Each row was made from one small tree. The marks that hang from a mark follow it in brackets, in the order of their numbers. Every link used is in the known rows. Write each row's tree.
Known rows:
K_572{K_599{K_558{K_836{K_111 K_540}}}}: -6 17 -10 0 -9 33 19 -21 -19 -5 52 -3 -3 -7 -15 15 3 -5 55 12 65 2 20 20 -5 17 3
K_836{K_540 K_558}: -5 28 -14 -10 -12 37 23 18 -7 5 64 0 1 -20 -42 -19 0 24 49 -3 66 -2 11 14 -13 19 28
K_764{K_431{K_487 K_572{K_599} K_858}}: -11 32 -44 -42 -41 16 10 13 29 -20 36 -11 -3 27 -22 -16 -2 -27 18 -17 28 42 20 -16 18 38 11
K_599{K_572}: -4 -6 -30 -19 -15 28 14 15 16 1 46 -20 0 -14 -85 0 5 15 54 -4 49 17 13 -8 -18 24 12
K_487{K_431{K_572{K_599{K_558{K_836}}} K_764 K_858}}: 1 39 -34 -23 -10 10 -8 9 -2 -12 10 -8 -7 1 -13 18 12 -9 6 -4 24 37 1 9 14 31 -23
K_599{K_558{K_836{K_111 K_540}} K_572}: -4 9 -18 1 -8 28 12 -23 -29 13 38 -5 -1 -8 -45 27 8 1 60 16 52 3 14 24 -27 12 -10
K_558{K_599{K_572} K_836{K_111}}: -19 -13 -24 -18 -4 16 13 -17 9 11 39 -16 -10 -22 -75 44 18 23 47 -6 48 30 50 7 -16 20 -20
K_431{K_487 K_572 K_764 K_858}: -4 6 -42 -48 -56 16 8 21 25 6 -2 -2 5 16 -23 -1 -4 -8 30 -8 -16 38 20 6 25 36 10
K_15{K_836{K_111 K_540{K_188} K_558}}: -20 0 1 -9 -16 24 10 -18 -17 6 21 21 18 -2 -24 2 -17 8 44 2 80 27 36 24 -8 9 15
K_188{K_487{K_431{K_572 K_764 K_858}} K_540}: 19 23 -47 -25 -29 17 -26 39 23 2 5 -10 -15 22 -12 29 15 -24 33 -15 10 34 -17 11 20 31 11
K_572{K_599{K_558{K_836{K_111 K_540{K_188}}}}}: -14 7 0 -2 -5 23 9 -32 -24 -13 46 3 5 -12 -23 28 -2 -3 61 10 76 12 20 21 -14 12 2
K_764{K_431{K_487}}: -5 8 -29 -35 -33 15 28 28 21 -4 84 -18 -2 -2 -30 -24 1 2 56 -4 64 12 34 -11 5 27 33
K_599{K_558{K_836{K_111}} K_572}: -4 1 -19 -1 -13 19 13 -26 -26 3 30 -7 -2 -15 -60 28 16 2 50 16 60 5 30 13 -19 19 -19
K_11{K_836{K_111 K_540{K_188} K_558}}: -16 -5 2 -1 12 17 2 -13 -9 -2 44 25 9 -24 -7 10 3 4 60 3 74 -5 28 17 -16 13 14
K_540{K_188{K_487{K_431{K_572{K_599} K_764 K_858}}}}: 9 12 -25 -42 -9 5 -27 16 31 -21 -8 1 -9 28 -20 21 7 -16 11 -25 17 50 3 0 29 30 8
K_111{K_836{K_540 K_558{K_599}}}: 5 54 -11 -14 8 22 20 24 -6 6 85 -6 -1 -32 -14 4 5 26 64 -9 46 2 20 15 -20 17 9
K_836{K_111 K_540{K_188{K_487}} K_558{K_599}}: 4 7 6 -14 2 15 1 -11 -9 6 34 15 -10 -1 -22 30 10 19 54 -15 61 7 29 30 -4 15 24
K_188{K_540}: -1 1 -34 -9 -34 35 9 23 14 -1 69 -24 -3 -21 -58 10 6 0 81 2 65 12 -2 -2 -12 24 22
K_764{K_431{K_487 K_858}}: -11 15 -33 -41 -36 11 23 23 28 -4 65 -12 -3 6 -30 -15 -4 -18 40 -7 46 27 32 -12 11 33 14
K_540{K_188{K_487{K_431{K_572{K_599{K_558}} K_858}}}}: 20 25 -20 -19 -4 2 -23 4 5 -33 -1 -2 -6 17 -20 20 12 -36 14 -18 44 18 -19 5 7 30 3
K_11{K_836{K_540}}: -8 -17 -20 -8 3 32 16 20 30 2 75 -5 10 -37 -37 3 4 0 81 -2 63 -9 6 1 -17 14 27
K_15{K_836{K_540{K_188} K_558}}: -16 3 -2 -12 -10 30 17 3 -10 5 36 11 24 -18 -41 -5 -20 20 49 -1 89 23 11 17 -20 9 26
K_188{K_487{K_431{K_572 K_764 K_858}}}: 14 16 -37 -35 -18 8 -18 33 30 -1 1 -1 -13 21 -23 9 10 -13 21 -17 6 30 3 5 28 30 9
K_111{K_836{K_540{K_188} K_558{K_599}}}: -2 45 -1 -20 13 12 9 14 -8 -1 74 0 4 -33 -22 21 -2 28 67 -12 55 11 22 16 -28 12 8
K_15{K_836{K_111 K_540 K_558{K_599{K_572}}}}: -12 -1 -16 -8 -1 27 19 -10 -8 24 13 9 0 4 -36 9 0 16 25 -6 49 32 29 22 -14 13 7
K_188{K_487{K_431{K_572{K_599} K_764 K_858}} K_540}: 14 26 -44 -27 -26 24 -25 30 26 -12 6 -13 -18 36 -7 24 17 -35 20 -20 12 40 -19 3 28 35 16
K_540{K_188{K_487}}: 4 -19 -5 -25 -15 17 3 10 15 -13 46 -9 2 -16 -68 19 4 4 76 -8 74 6 16 1 -7 20 30
K_572{K_599{K_558{K_836{K_111}}}}: -5 11 -10 -2 -16 22 16 -27 -16 -16 46 -9 -4 -15 -30 16 13 -7 47 13 75 7 34 9 1 23 -7

Which tree is each row?
-3 21 -42 -28 -18 9 -9 28 34 -8 28 -7 -7 -3 -46 5 6 -6 18 -17 25 28 12 -4 10 33 -7 -> K_487{K_431{K_572 K_858}}
3 3 0 -14 8 15 -1 -16 -18 11 15 11 -11 11 -40 39 13 16 40 -14 49 13 22 28 -18 16 14 -> K_836{K_111 K_540{K_188{K_487}} K_558{K_599{K_572}}}
-9 -2 -7 -3 19 20 14 0 4 12 55 14 -6 -28 -5 16 14 14 53 -7 56 -8 33 19 -10 18 11 -> K_11{K_836{K_111 K_540 K_558{K_599}}}
-13 16 -1 -9 -9 23 7 -8 -18 2 45 20 1 -7 -28 7 -5 23 54 1 66 11 31 21 -13 16 16 -> K_836{K_111 K_540{K_188} K_558}
-11 7 -8 -13 7 16 6 -13 -15 11 29 10 -6 0 -44 28 7 33 41 -10 42 26 28 22 -29 17 1 -> K_836{K_111 K_540{K_188} K_558{K_599{K_572}}}
-18 -2 -27 -21 8 31 19 6 12 19 62 -23 2 -32 -80 38 10 33 58 -11 49 22 12 12 -32 14 -2 -> K_558{K_599{K_572} K_836{K_540}}
9 47 -19 -12 16 23 17 18 -12 12 66 -10 -2 -20 -34 12 9 24 51 -10 33 11 12 17 -33 17 2 -> K_111{K_836{K_540 K_558{K_599{K_572}}}}
-13 13 -1 -16 0 15 7 -6 -9 8 45 14 -5 -12 -24 21 2 37 51 -8 54 18 34 23 -14 16 11 -> K_836{K_111 K_540{K_188} K_558{K_599}}
-5 11 -32 -34 -14 8 -1 39 33 3 41 -7 -11 -3 -27 0 2 7 26 -10 19 36 21 -7 19 30 4 -> K_487{K_431{K_764 K_858}}
9 42 -40 -31 -39 12 14 12 5 -22 30 -10 -5 27 -7 -18 -1 -42 18 -6 33 27 -3 -3 8 38 6 -> K_764{K_431{K_487 K_572{K_599{K_558}} K_858}}
-9 13 -12 -17 11 21 10 6 -10 9 42 -1 0 -18 -67 18 5 38 44 -15 54 25 6 16 -39 16 8 -> K_836{K_540{K_188} K_558{K_599{K_572}}}
9 -7 -7 -24 0 5 -11 24 24 -15 52 -9 -2 -12 -50 15 14 5 53 -16 77 5 18 1 6 20 27 -> K_540{K_188{K_487{K_431}}}
5 56 -12 -11 0 29 17 22 -16 1 81 0 5 -23 -15 -13 -2 11 62 1 53 -7 18 13 -16 16 16 -> K_111{K_836{K_540 K_558}}
8 -5 0 -1 2 19 -2 -33 -36 5 19 3 2 2 -45 55 11 -10 65 10 70 1 9 34 -29 8 0 -> K_599{K_558{K_836{K_111 K_540{K_188{K_487}}}} K_572}
-9 10 -40 -51 -54 24 7 16 29 -8 -3 -7 0 28 -15 -4 -3 -13 19 -14 -13 49 21 -4 31 38 17 -> K_431{K_487 K_572{K_599} K_764 K_858}
-19 -11 -17 -21 -9 16 16 -12 15 7 57 -12 -8 -34 -54 41 15 27 61 -5 62 19 60 9 -1 21 -11 -> K_558{K_599 K_836{K_111}}
10 18 -35 -35 -50 18 12 11 4 -11 -10 -3 -3 27 0 -3 -1 -23 21 -3 -12 34 -2 7 21 38 10 -> K_431{K_487 K_572{K_599{K_558}} K_764 K_858}
17 35 0 -16 24 13 1 4 -18 2 46 -1 1 -10 -34 33 11 13 59 -19 48 9 10 21 -32 11 12 -> K_111{K_836{K_540{K_188{K_487}} K_558{K_599{K_572}}}}
-5 9 -42 -39 -37 19 0 24 21 1 6 0 -3 3 -46 10 -6 2 39 -6 -2 43 7 -1 8 32 2 -> K_431{K_572 K_764 K_858}
-8 35 -45 -34 -20 19 6 16 26 -23 42 -10 -10 17 -46 -13 -1 -20 20 -14 42 45 3 -19 2 34 -3 -> K_764{K_431{K_572{K_599} K_858}}
-1 22 -33 -34 -44 19 11 -6 -5 -7 -4 -7 4 7 -3 15 5 -20 18 2 11 34 14 13 18 35 -8 -> K_431{K_487 K_572{K_599{K_558{K_836}}} K_764 K_858}
-4 1 -13 -5 2 23 12 -12 -28 5 45 -10 13 -29 -67 37 -1 15 69 9 71 10 -11 21 -48 9 -5 -> K_599{K_558{K_836{K_540{K_188}}} K_572}
10 15 1 -6 17 17 -4 0 -10 -18 55 -9 1 -10 -16 34 13 -8 50 -7 93 -4 -4 21 -6 11 22 -> K_572{K_599{K_558{K_836{K_540{K_188{K_487{K_431}}}}}}}
-13 12 -13 -9 -12 38 26 10 -7 12 43 4 16 -18 -34 -19 -12 16 44 0 79 15 11 16 -11 12 28 -> K_15{K_836{K_540 K_558}}
-3 19 -41 -38 -44 15 16 29 19 -8 55 -15 2 7 -30 -20 3 -6 47 -8 42 20 19 -6 5 28 22 -> K_764{K_431{K_487 K_572}}
-5 23 -14 -3 -6 37 23 -4 -12 -7 69 -14 5 -25 -31 8 4 0 61 6 76 1 -2 13 -17 16 12 -> K_572{K_599{K_558{K_836{K_540}}}}
6 11 -26 -33 -9 0 -28 13 29 -16 7 3 -2 6 -47 29 9 -17 29 -24 40 26 6 4 12 28 2 -> K_540{K_188{K_487{K_431{K_572 K_858}}}}
-10 13 -10 -13 -12 15 18 -1 -2 3 45 2 -16 -17 -33 4 14 29 38 -7 52 13 48 10 0 26 6 -> K_836{K_111 K_558{K_599}}
-2 39 -33 -21 -20 31 8 0 -14 0 6 -1 2 3 -14 22 -1 -10 32 5 14 36 -16 17 -3 23 -11 -> K_431{K_572{K_599{K_558{K_836{K_540}}}} K_764 K_858}
1 4 -23 -5 -7 23 19 -7 -21 2 45 -20 2 -35 -75 21 15 8 53 15 69 2 8 7 -34 19 -11 -> K_599{K_558{K_836} K_572}
-7 19 -18 -9 1 26 17 -3 -11 19 37 2 -12 1 -40 14 12 32 33 -9 32 16 27 20 -19 20 3 -> K_836{K_111 K_540 K_558{K_599{K_572}}}
20 51 4 -13 23 7 -12 22 -12 -10 69 6 4 -9 5 5 8 -1 51 -13 70 -9 12 24 -5 11 25 -> K_111{K_836{K_540{K_188{K_487{K_431}}} K_558}}
19 16 -42 -9 -20 24 -21 33 21 -6 41 -19 -12 4 -33 20 24 -15 54 -14 53 4 -18 9 8 24 23 -> K_188{K_487{K_431{K_572}} K_540}
13 39 -35 -16 -14 12 -7 19 12 -22 18 -8 -12 8 -21 -3 10 -29 8 -11 30 23 -13 -3 9 35 -11 -> K_487{K_431{K_572{K_599{K_558}} K_858}}
-16 -6 -28 -22 2 21 18 1 16 9 53 -28 -3 -40 -91 36 18 35 52 -12 56 25 30 2 -26 21 -10 -> K_558{K_599{K_572} K_836}
10 10 -27 -40 -15 -3 -27 24 24 -8 -2 6 -5 17 -29 30 6 -9 23 -19 15 42 5 7 19 27 4 -> K_540{K_188{K_487{K_431{K_572 K_764 K_858}}}}
-10 13 -38 -41 -47 24 8 7 31 -16 13 -8 3 16 -33 -5 0 -27 23 -18 10 32 24 -3 21 40 11 -> K_431{K_487 K_572{K_599} K_858}
0 -11 12 0 17 17 -4 -17 -9 -3 33 29 4 -12 -6 23 8 -10 63 -1 80 -19 22 25 -7 12 26 -> K_11{K_836{K_111 K_540{K_188{K_487}} K_558}}
1 10 -21 -2 0 32 20 -3 -23 11 53 -15 8 -25 -61 22 7 9 62 11 65 -1 -7 19 -39 12 -1 -> K_599{K_558{K_836{K_540}} K_572}
